Every row comes from one small tree of marks. The marks that hang from a mark follow it in brackets, in the order of their numbers. Every link used is in the known rows. Which tree was each row made from?
Known rows
Q_214{Q_674 Q_911}: [ 2.17  1.27  1.21  0.04 -1.72  1.67 -0.90  2.98 -0.68  2.03 -1.72  2.28
  0.90 -2.17  1.44  2.25 -0.13  2.22 -1.00  1.26 -4.50  0.65]
Q_889{Q_674{Q_863}}: [-0.35  1.23  3.91 -1.80 -4.62  0.31 -0.23  2.09  1.60  0.90  1.16  2.86
  1.16 -1.33  2.26  1.98  1.91  2.26 -1.01  0.94 -4.82 -1.47]
Q_863{Q_214{Q_514} Q_674}: [-0.58  3.44  2.84 -0.78 -5.56  3.20  2.97  3.15  0.68  1.27  0.68  4.34
  1.54 -2.95  1.65  2.25  1.79  1.90 -0.87  1.08 -1.91 -0.57]
Q_674{Q_863{Q_214{Q_514}}}: [-0.91  3.24  2.67 -2.61 -6.08  1.61  1.78  2.41  0.55  1.05  0.50  5.80
  0.52 -2.12  1.88  2.72  2.24  2.50 -0.44 -0.73 -3.19 -1.29]
Q_911{Q_214{Q_514 Q_674}}: [ 0.92  3.62  1.33 -1.67 -4.23  1.72  1.11  1.29  0.88  1.34  0.50  4.20
  2.45 -2.06  2.04  2.64 -0.29  2.78 -0.26  1.73 -2.92 -0.40]
Q_350{Q_214{Q_514 Q_863 Q_911} Q_674}: [ 1.21  1.61  1.05 -3.92 -4.96  0.90  0.77  2.98 -2.00  3.84  0.24  6.39
  1.11 -2.30  1.64  3.05  0.52  4.04  0.48 -0.94 -1.18 -0.60]
Q_214{Q_514 Q_863{Q_674}}: [-0.21  1.38  1.48 -3.77 -4.76  2.48  0.82  3.12  0.33  2.83  0.57  3.37
  0.52 -1.73  1.13  2.60  2.56  2.48 -0.64  0.62 -2.17 -0.62]
Q_214{Q_911}: [ 1.79  1.24  0.86  0.47 -2.30  0.99 -1.01  3.20 -1.08  1.81 -1.65  1.78
 -0.80 -1.34  1.40  1.90  0.20  1.87 -1.13  0.41 -3.52  0.51]
Q_791{Q_324}: [ 1.63  1.03  1.66  0.09 -3.28  0.87 -0.10  3.27 -0.23  0.80  1.62  1.58
 -1.28 -0.18  0.76  1.35  1.25  1.60 -1.13  0.68 -4.24  0.15]
Q_214{Q_514 Q_674 Q_863 Q_911}: [ 1.11  0.89 -0.55 -3.86 -3.21  2.30 -0.59  3.03 -0.29  3.44 -1.66  3.96
  1.03 -1.96  0.82  3.02 -0.07  2.97 -0.20 -0.39 -3.81 -0.08]
Q_863{Q_674}: [ 0.96  1.66  3.26  0.23 -3.36  1.71  0.48  3.09 -0.14  1.40  0.59  1.66
  0.41 -1.93  1.79  1.87  2.32  1.81 -1.47  2.16 -2.86  0.13]
Q_324{Q_889}: [ 0.88  1.90  1.62 -0.32 -3.79  1.68 -0.21  2.70  0.20  1.18  0.30  3.01
 -1.97 -1.09  1.38  0.90  2.80  2.64  0.35  0.08 -4.53 -0.25]
Q_889{Q_214}: [ 0.44  0.37  2.89  1.67 -4.39  0.99 -0.25  3.01  1.06  0.06  0.20  2.31
  0.69 -1.87  2.12  1.04  0.05  2.60 -1.32  0.39 -2.90 -0.23]
Q_911{Q_214}: [ 1.24  3.34  2.35  0.21 -3.72  0.49 -0.16  1.34  0.17  0.41  0.24  1.99
  0.51 -1.48  2.34  1.56  0.79  2.52 -0.93  1.85 -2.90 -0.01]
Q_214{Q_514 Q_674}: [ 0.93  1.32  0.94 -1.11 -3.70  1.92  1.17  2.40  0.38  2.16  0.37  4.69
  1.39 -1.48  1.47  2.48  0.04  2.29 -0.47  0.36 -3.44 -0.21]
Q_324{Q_889{Q_214{Q_514} Q_674{Q_863}}}: [-2.30  1.86  3.37 -3.09 -7.63  2.26  0.50  2.91  3.90  0.50  1.99  5.09
  1.10 -2.21  1.69  1.65  1.55  3.40  0.83 -0.71 -4.86 -3.20]
Q_911{Q_214{Q_863}}: [ 0.91  2.71  1.92 -2.25 -4.09  0.60 -0.94  1.38  0.21  0.94 -0.10  1.84
  0.45 -1.49  2.13  1.64  1.61  3.45 -0.75  1.34 -3.11 -0.12]
Q_214{Q_514 Q_863{Q_674} Q_911}: [ 0.26  1.55  0.42 -3.89 -3.89  2.88 -0.19  3.89 -0.42  3.42 -1.15  2.73
  0.22 -2.19  0.67  3.01  1.46  2.29 -0.70  0.52 -2.39 -0.37]
Q_324{Q_889{Q_214{Q_514 Q_863{Q_674}}}}: [-1.41  1.59  2.20 -3.54 -6.76  3.83  0.42  3.87  2.25  1.59  1.05  3.73
  0.38 -2.90  0.94  1.65  2.99  3.64  0.71 -0.02 -3.07 -1.79]
Q_791{Q_324{Q_889{Q_214{Q_514 Q_863}}}}: [-0.74  1.00  0.57 -3.56 -6.66  2.89 -0.14  4.04  2.13  1.03  2.21  3.57
 -1.29 -1.18  0.05  1.13  1.82  3.49  1.05 -1.40 -4.53 -1.60]
Q_214{Q_514 Q_863}: [ 0.09  0.68  0.11 -3.19 -4.53  1.33  0.28  2.53  0.11  2.57  0.16  4.12
 -0.39 -0.70  1.22  2.16  1.28  2.70 -0.38 -1.08 -2.57 -0.44]
Q_324{Q_889{Q_214{Q_514 Q_911}}}: [-0.22  1.81  0.17 -0.77 -5.22  2.98 -0.28  3.93  1.22  1.45 -0.83  3.92
 -0.79 -2.28  0.81  1.52 -0.13  2.88  0.61 -1.15 -3.51 -1.12]
Q_350{Q_674{Q_863{Q_214{Q_514}}}}: [-0.25  2.92  4.18 -2.71 -5.87  1.14  1.55  2.07 -0.17  2.52  1.95  6.60
  1.53 -3.10  2.09  3.12  2.55  3.05 -0.01 -0.28 -2.21 -0.97]
Q_324{Q_889{Q_214}}: [ 0.10  1.34  2.68  0.73 -5.09  2.01 -0.36  3.19  1.64  0.04  0.55  2.87
 -0.70 -2.05  1.62  0.48  1.57  3.16  0.27 -0.07 -4.25 -0.82]
Q_324{Q_889{Q_214 Q_674{Q_863}}}: [-1.57  1.51  4.78 -1.64 -6.57  1.60 -0.64  2.84  3.51 -0.45  1.61  3.32
  0.98 -2.44  2.05  1.03  2.29  3.43  0.38  0.36 -5.82 -2.60]

Write each row's tree
[ 0.72  1.47  2.06 -3.87 -5.92  0.51  1.77  2.31 -1.13  3.17  1.99  7.07
  1.47 -2.03  2.14  2.68  1.46  4.14  0.50 -0.76 -0.94 -0.87] : Q_350{Q_214{Q_514 Q_863} Q_674}
[ 0.02  1.43  2.23  0.09 -5.19  2.65 -1.11  4.43  2.75  0.01  1.16  1.06
  0.02 -1.84  0.51  0.39 -0.14  2.48  0.31  0.66 -6.15 -1.44] : Q_791{Q_324{Q_889{Q_214{Q_911} Q_674}}}
[ 0.97  2.30  1.48 -1.76 -5.43  1.47  2.83  2.41 -0.10  1.30  0.85  6.81
  2.25 -1.90  2.14  2.67 -0.04  3.25 -0.05  0.26 -2.73 -0.85] : Q_350{Q_214{Q_514 Q_674}}
[ 0.70  1.95  1.07 -3.71 -3.44  1.75 -0.40  2.88 -0.32  2.83 -0.92  4.67
  1.13 -2.22  1.21  3.87  0.60  2.47 -0.40  0.07 -4.27 -0.92] : Q_214{Q_514 Q_674{Q_863} Q_911}
[ 0.90  1.39  2.80 -0.27 -4.72  2.83 -0.39  3.81  2.15 -0.14  1.96  2.36
  0.24 -2.16  0.67  0.79  1.22  3.09  0.45  1.15 -6.27 -0.70] : Q_791{Q_324{Q_889{Q_214{Q_674}}}}
[ 0.73  3.01  0.88 -0.80 -3.97  3.08  1.53  3.07  0.17  1.94 -1.68  4.93
  1.97 -3.10  1.40  2.62 -0.63  2.39 -0.41  0.16 -3.54  0.07] : Q_863{Q_214{Q_514 Q_674 Q_911}}
[-1.15  0.62  3.06 -1.80 -6.22  2.18 -0.87  2.96  3.61  0.34  0.81  2.55
  0.93 -2.23  1.74  0.20  1.62  3.94  0.57  0.00 -5.15 -1.83] : Q_324{Q_889{Q_214{Q_863} Q_674}}
[ 0.31  2.96  1.95 -0.57 -4.90  2.69  2.46  2.47  0.93  1.29  0.10  5.61
  2.21 -2.70  1.87  2.19  0.28  2.54 -0.35  0.33 -3.36 -0.16] : Q_863{Q_214{Q_514 Q_674}}
[-0.07  3.62  1.86 -0.80 -4.80  3.53  2.01  3.85 -0.07  1.84 -1.08  3.58
  1.22 -3.33  1.23  2.62  0.88  1.72 -0.84  0.99 -2.15 -0.18] : Q_863{Q_214{Q_514 Q_911} Q_674}
[ 0.12  3.97  2.56 -4.08 -5.02  1.32  0.41  1.03  0.96  1.43  0.92  4.86
  2.40 -2.42  2.18  3.60  1.31  3.13 -0.18  1.54 -3.77 -1.40] : Q_911{Q_214{Q_514 Q_674{Q_863}}}
[ 0.53  3.06  0.89 -4.13 -4.67  1.85  0.31  1.23  1.01  1.96  0.20  4.07
  2.38 -2.09  1.86  2.76  0.57  3.57  0.00  1.15 -3.28 -0.55] : Q_911{Q_214{Q_514 Q_674 Q_863}}
[-1.40  3.67  4.70 -2.12 -6.51  2.10  0.83  2.33  2.66 -0.15  1.10  4.33
  0.54 -2.67  2.12  1.07  3.66  3.25  0.63  0.40 -6.15 -2.03] : Q_324{Q_889{Q_674{Q_863{Q_214}}}}
[ 0.18  1.73  3.97 -2.71 -5.66  2.34 -1.07  3.64  2.18 -0.19  2.50  2.97
  0.20 -2.54  0.86  1.75  2.87  3.58  0.57  0.90 -7.02 -1.57] : Q_791{Q_324{Q_889{Q_214{Q_674{Q_863}}}}}
[ 0.57  0.95  0.76 -2.40 -4.74  2.73 -2.35  4.68  1.04  0.88  0.09  1.06
 -1.80 -1.78 -0.05  0.92  1.44  3.44  0.53 -0.50 -5.61 -0.71] : Q_791{Q_324{Q_889{Q_214{Q_863 Q_911}}}}
[ 0.51  1.65  1.03 -4.24 -5.80  1.59  2.05  2.36  0.07  1.96  0.43  6.71
  2.15 -1.89  1.99  2.68  0.87  4.04  0.17 -0.34 -2.86 -0.88] : Q_350{Q_214{Q_514 Q_674 Q_863}}
[-0.44  3.41  1.64 -2.77 -5.26  2.00  0.87  3.08 -0.26  1.74 -1.24  5.11
  0.27 -2.49  1.48  3.13  1.23  2.37 -0.44 -0.85 -3.43 -1.03] : Q_674{Q_863{Q_214{Q_514 Q_911}}}
[ 0.19  0.93  1.08 -1.82 -4.61  2.43 -2.06  3.79  1.03  1.23 -1.52  1.94
 -1.06 -2.54  0.99  1.01  1.48  3.89  0.46 -0.74 -4.64 -0.66] : Q_324{Q_889{Q_214{Q_863 Q_911}}}
[-0.65  1.57  1.21 -0.59 -6.11  2.58  0.77  3.28  1.93  0.81  0.86  4.62
 -0.53 -1.92  1.26  1.10  0.90  2.96  0.76 -1.04 -3.33 -1.44] : Q_324{Q_889{Q_214{Q_514}}}
[-1.16  0.56  2.44  0.27 -6.14  1.69  1.21  2.84  3.30  0.51  1.34  3.84
  2.66 -1.75  2.00  1.24 -1.53  2.28 -0.78 -0.09 -2.78 -1.79] : Q_889{Q_214{Q_514} Q_674}
[ 0.50  1.39  2.97  0.35 -4.55  2.63 -0.39  3.01  2.09  0.25  0.47  3.26
  1.03 -2.86  1.71  0.81  1.27  3.51  0.41  0.87 -5.13 -0.60] : Q_324{Q_889{Q_214{Q_674}}}
[ 0.21  2.45  0.91 -4.37 -5.59  2.38  1.51  3.81 -0.97  2.60 -0.73  4.76
  1.13 -2.61  1.43  3.12  1.38  3.23 -0.31  0.35 -1.75 -0.98] : Q_350{Q_214{Q_514 Q_863{Q_674} Q_911}}
[ 0.40  3.07  3.09 -1.44 -4.27  1.37 -0.28  2.98 -0.53  0.94 -1.64  3.36
  0.09 -2.70  1.84  2.48  1.94  2.50 -0.90  0.23 -4.25 -0.32] : Q_674{Q_863{Q_214{Q_911}}}
[-0.23 -0.01  2.28 -1.01 -4.64  1.59 -1.65  3.50  2.35  0.87 -1.13  1.29
  2.11 -2.43  1.72  1.05 -0.90  3.15 -0.95  0.35 -3.95 -0.92] : Q_889{Q_214{Q_863 Q_911} Q_674}
[-1.03  0.70  2.48 -2.66 -6.04  2.91  0.67  3.55  1.75  1.65  0.74  3.18
  1.85 -2.68  1.40  2.24  1.36  3.01 -0.77  0.48 -1.86 -1.17] : Q_889{Q_214{Q_514 Q_863{Q_674}}}
[ 0.07  2.99  0.44 -3.59 -5.17  1.27  0.17  1.38  0.59  1.75  0.26  3.62
  0.61 -1.25  1.78  2.26  0.98  3.29 -0.13  0.37 -2.15 -0.76] : Q_911{Q_214{Q_514 Q_863}}
[-0.71  2.14  3.67 -2.74 -5.33  1.19 -0.38  2.36  2.09  0.78  1.39  3.46
 -0.34 -1.53  1.78  1.43  3.46  2.89  0.54  0.43 -6.12 -2.07] : Q_324{Q_889{Q_674{Q_863}}}
[ 1.45  0.65  2.36  1.10 -2.98  2.02 -1.13  3.46  0.74  0.86 -1.65  2.10
  2.20 -3.00  1.72  1.85 -1.31  2.79 -1.11  1.12 -4.11  0.16] : Q_889{Q_214{Q_674 Q_911}}
[ 0.05  0.58  2.70  1.54 -4.21  1.51 -0.87  3.45  2.26  0.33 -0.78  1.52
  2.21 -2.42  1.85  1.05 -1.85  2.26 -1.31  0.83 -3.88 -0.87] : Q_889{Q_214{Q_911} Q_674}
[-0.55  2.99  4.03 -1.42 -4.87  1.45  0.11  2.75  1.41  0.50 -0.95  3.15
  1.69 -2.95  2.10  2.07  1.10  2.44 -0.86  0.70 -5.06 -1.18] : Q_889{Q_674{Q_863{Q_214{Q_911}}}}
[ 1.82  0.68  0.77 -2.37 -2.06  1.68 -1.69  2.94 -0.55  2.67 -2.06  2.11
  0.84 -2.21  1.24  2.34  0.66  3.16 -0.65  0.68 -4.62  0.56] : Q_214{Q_674 Q_863 Q_911}
[-0.91  0.74  2.83 -2.25 -6.41  2.40 -0.94  3.81  3.63 -0.09  2.58  1.65
  0.19 -1.48  0.70  0.09  1.73  3.48  0.59  0.27 -6.18 -1.92] : Q_791{Q_324{Q_889{Q_214{Q_863} Q_674}}}
[-0.27  0.41  3.82 -1.27 -4.92  2.26 -0.54  3.55  1.43  0.84  0.26  1.29
  1.66 -2.95  1.83  1.55  2.08  3.20 -1.27  1.51 -2.75 -0.41] : Q_889{Q_214{Q_863{Q_674}}}
[ 1.35  1.52  0.82 -2.53 -4.34  0.73 -0.10  3.18 -1.46  1.62 -1.55  3.79
  0.06 -1.70  1.82  2.05  0.99  3.65 -0.46 -0.32 -3.01 -0.28] : Q_350{Q_214{Q_863 Q_911}}
[ 1.56  2.84  2.29  0.74 -2.93  2.45  0.37  2.98 -0.12  1.15 -1.99  3.16
  1.72 -3.22  1.76  1.88  0.04  2.48 -0.90  1.12 -4.40  0.75] : Q_863{Q_214{Q_674 Q_911}}
